Each row comes from the steps of one walk. Every step used is in the known rows, and no mark comes twice. Write the walk behind each row, first mark first.
Known rows:
T-S-Z-H: [ -3.8  -7.3   8.3   5.2   7.1 -32.7   1.0  14.1  14.0  -7.5  46.8  22.2
  -9.4 -14.4   0.3  31.0 -20.6 -26.6]
T-S-Z-H-N: [  3.5   2.7   5.4   4.6  -8.3 -11.3 -28.6   3.6  39.9  -6.0  45.9  20.9
 -14.1 -28.2  24.9  18.3  13.9 -57.3]
H-T-S-Z: [ -5.4   8.0  21.5  39.9 -11.6 -19.0  27.2   9.4  25.9  -9.8  59.0  16.5
  35.0 -58.0  29.5  -9.6  16.4  -2.1]
S-T-H: [ -2.9   5.2   8.8   5.6  -7.0 -13.3  26.8  34.7   1.6  11.9 -47.1  24.8
 -10.5  -9.0  -5.4  10.3 -14.8   7.4]
N-T-H: [-24.3  -7.7  19.8 -25.6  27.4 -14.5  28.6  34.1   0.6  29.3 -37.2  12.6
  11.3   5.1  -7.2  -6.0  -2.4  -4.8]
T-H-S: [ 19.7  18.9  24.5  -8.1 -45.6 -14.4  23.0  49.0   9.5   2.3 -13.6  18.1
   0.1  -3.8  50.8  -4.0  -8.6  -6.5]
N-S-Z-H: [-13.4 -40.2  12.4  -5.8   9.2  -6.6   6.3   3.3  22.5   0.4  13.0  17.3
 -35.7  -8.6 -16.8  25.6 -27.2 -26.9]
N-S: [ -6.7 -12.4  27.0 -23.3  10.3  21.3  12.5 -17.5   8.8  -3.4   2.1  -6.0
  -6.5   3.7   4.6 -10.3 -13.5 -10.6]
N-T-S-Z-H: [-23.3 -12.9  12.5   4.3  29.0 -43.3   2.1  14.4  22.3  -5.8  45.9  15.9
  -1.8 -10.2  -4.7  19.1 -17.0 -25.7]
H-S-Z: [  4.2 -25.6  15.4  33.0 -38.4 -15.7  22.3  25.8  34.7 -15.9  36.2  17.4
   2.4 -33.5  20.7 -18.3   4.3  -1.4]
N-T-S: [-24.6  30.0  26.8  -7.0  43.4 -36.1  10.0  -0.9   8.4 -12.2  52.8  -9.5
  46.0  -1.5  23.9 -20.2   1.9  -7.8]
Z-T-H: [ -1.2  20.4  -7.0 -21.1 -11.3   3.9  16.0  44.9  -8.0  17.4 -48.7  11.5
 -21.0  -7.3   3.1  26.5   0.3  -9.3]
Z-N-S-T: [ -1.6  14.6  -8.2  23.8   1.5  -4.1  11.2 -10.5  28.9   7.1 -11.0  -9.2
 -26.0  -5.4   1.0  23.2 -11.3  10.8]
Z-T: [-10.4  24.4 -27.4   3.0  -6.0   3.9 -11.5  15.7   3.7  -6.3 -15.0 -12.7
 -24.4  -6.8   4.4  20.5  10.8  -3.5]
T-H-N-S: [  2.6  -4.6  34.3 -38.2  -4.7  33.9   5.3  -2.8  24.9  13.8 -14.3   9.9
 -13.4 -10.0  24.9  -8.9   6.0 -43.9]
E-Z-T-H: [ -9.7   1.0   2.7  -9.9 -17.5   5.2  28.5  40.2  -1.8   7.4 -31.9   1.5
 -17.5 -19.3  -8.5  23.4  12.1 -13.4]
T-S: [  7.2  39.1  22.6  -5.6   8.1 -20.2   5.8  -3.0  -3.7 -17.1  55.7  -0.1
  33.5  -8.5  30.7  -2.7  -4.5  -9.2]
T-H: [  6.9   0.4  14.6 -23.5  -7.4   1.0  24.8  33.2 -11.5  24.9 -35.3  22.6
  -1.2  -1.2  -1.1  10.5  -8.3  -6.0]

Write each row's walk:
[  3.6  13.6   6.3   4.4 -19.3   4.6  -6.0  20.3  29.9  10.4 -30.3  21.9
 -15.9 -24.4  22.1   3.1  19.0 -30.4] | S-T-H-N
[-15.6  -8.3 -22.0  22.3  -9.8   2.3   5.6  23.4  19.0  -8.4   3.5   0.2
 -24.8 -30.2 -11.6  13.8  15.2  -4.6] | S-Z-T
[ 21.7  -3.7 -30.5  28.5 -17.2  -7.4  12.8  11.5  24.3  36.5  25.5   3.0
 -13.4 -21.7 -14.9  44.6  15.3   0.4] | S-Z-N
[-19.6  -1.6   6.5  30.3 -12.9  -3.1   6.0   5.2  32.3  10.7  -3.4  11.2
 -14.2 -38.7  25.3  21.4   1.9 -12.3] | N-S-Z-H-T
[ 10.6 -26.2  25.1  17.4 -42.4 -15.3  38.7  47.3  28.7   0.0  13.1  31.0
   1.3 -33.7  20.5 -11.6  -1.6  -6.0] | T-H-S-Z
[  8.1  27.4  10.1  -4.5 -23.8 -29.4  23.9  51.5  22.5  27.4 -13.0   4.0
   3.1   3.2  46.2   7.9   2.7  -4.0] | Z-N-T-H-S
[ -1.3  -5.4  24.6 -22.2  -0.1  33.2 -10.3 -23.9  31.5  -1.5   8.8  -4.2
 -12.1  -9.3  25.6 -15.1  11.4 -40.1] | H-N-S
[ 30.8   8.1 -22.4  34.2 -42.3 -17.9  14.3  25.3  35.2  26.1  35.4   1.8
 -13.0 -22.7  19.0  36.2  15.2  -0.4] | H-S-Z-N
[ 25.7  19.6 -15.7  22.9 -12.6 -21.1  15.9  10.1  20.6  26.6  60.7   2.1
   7.2 -26.8   4.6  42.8  13.6  -5.3] | T-S-Z-N
[-14.0   2.8  14.4  17.4   1.0   9.4  -4.6 -16.8  42.3 -17.0  -9.0  -1.0
 -21.6 -17.8  16.6 -12.9   1.7 -13.8] | H-N-S-T
[ -0.3 -17.1  -6.0   7.4 -12.0  -1.2 -30.3   4.9  41.2   3.0  17.9  20.6
 -30.7 -24.5   9.3  19.9  15.3 -53.7] | S-Z-H-N
[-15.6   3.2   9.1  11.5   4.3   0.2 -14.7 -12.6  42.3 -14.1 -12.9   3.4
 -37.4  -9.7  15.1   7.2  -9.3 -23.0] | Z-H-N-S-T
[ -7.5  48.6   4.3  -1.1  35.3 -38.8   6.7   2.2  12.5  13.6  57.1 -16.9
  37.1   1.1  24.3  12.9  10.1  -6.3] | Z-N-T-S
[-15.1   3.1  -6.8  41.9 -17.2 -13.7   0.1  14.4  26.4  12.8  -4.1  14.2
 -10.0 -39.4  24.3  26.4   8.0  -6.3] | S-Z-H-T
[ -1.0  20.3   2.6  45.0 -30.6 -31.2   5.6  19.4  30.1 -27.2  -4.2   3.6
 -10.5 -12.5  36.1 -11.2  -8.3  18.0] | H-S-T
[ -7.4 -45.3  26.8   5.6  -7.0  22.5  12.3  -9.6  46.7  -3.8  31.3  15.4
  -9.3 -38.1  -0.2 -21.2  13.6 -34.2] | H-N-S-Z
[ -3.7  12.7  27.0  -8.8 -17.3 -27.5  26.2  48.6  18.8   6.9 -13.8  11.3
  10.7   0.8  44.6 -18.0  -3.4  -5.3] | N-T-H-S
[-16.6 -12.0  -7.0   6.9  -9.3  22.5   0.0   6.6  40.6  -9.9   9.0  -2.2
 -33.0 -37.0   6.0   4.4  22.0 -30.2] | H-N-S-Z-T
[-13.0 -24.7   2.2   5.9   0.1 -14.2  -1.7  -0.2   9.0  -9.0  11.6  -6.2
 -25.4  -0.7 -16.3  34.1  -6.8 -24.8] | E-Z-H
[ -7.9  10.4  -3.2 -20.3  19.5 -17.3  25.3  37.3   6.7  54.0 -33.4   6.0
   2.1   6.1  -7.0  25.5   5.1  -3.4] | Z-N-T-H
[ 35.0   7.6 -15.2  23.2 -46.8 -16.5  27.0  43.3  29.7  38.8  16.0  13.2
 -13.6 -24.4  17.6  41.6  10.4  -4.5] | T-H-S-Z-N
[ 21.2  36.0 -17.5  40.5 -22.4 -19.0  16.4  11.6  27.5  30.9  53.7   1.1
  14.8 -43.1  24.9  42.6  24.6  -0.5] | H-T-S-Z-N
[-13.8  33.1  13.0   6.9  31.0 -37.8  17.7  -2.3  17.7   5.3  69.6 -24.6
  41.3  -9.2  16.0   9.2  20.1  -9.6] | E-Z-N-T-S
[ -8.8  38.8   9.9   7.6  -2.5 -15.2  10.6   5.5   4.2 -33.2  57.6 -19.1
  16.9 -25.2  24.0   8.9  18.2 -17.0] | E-Z-T-S
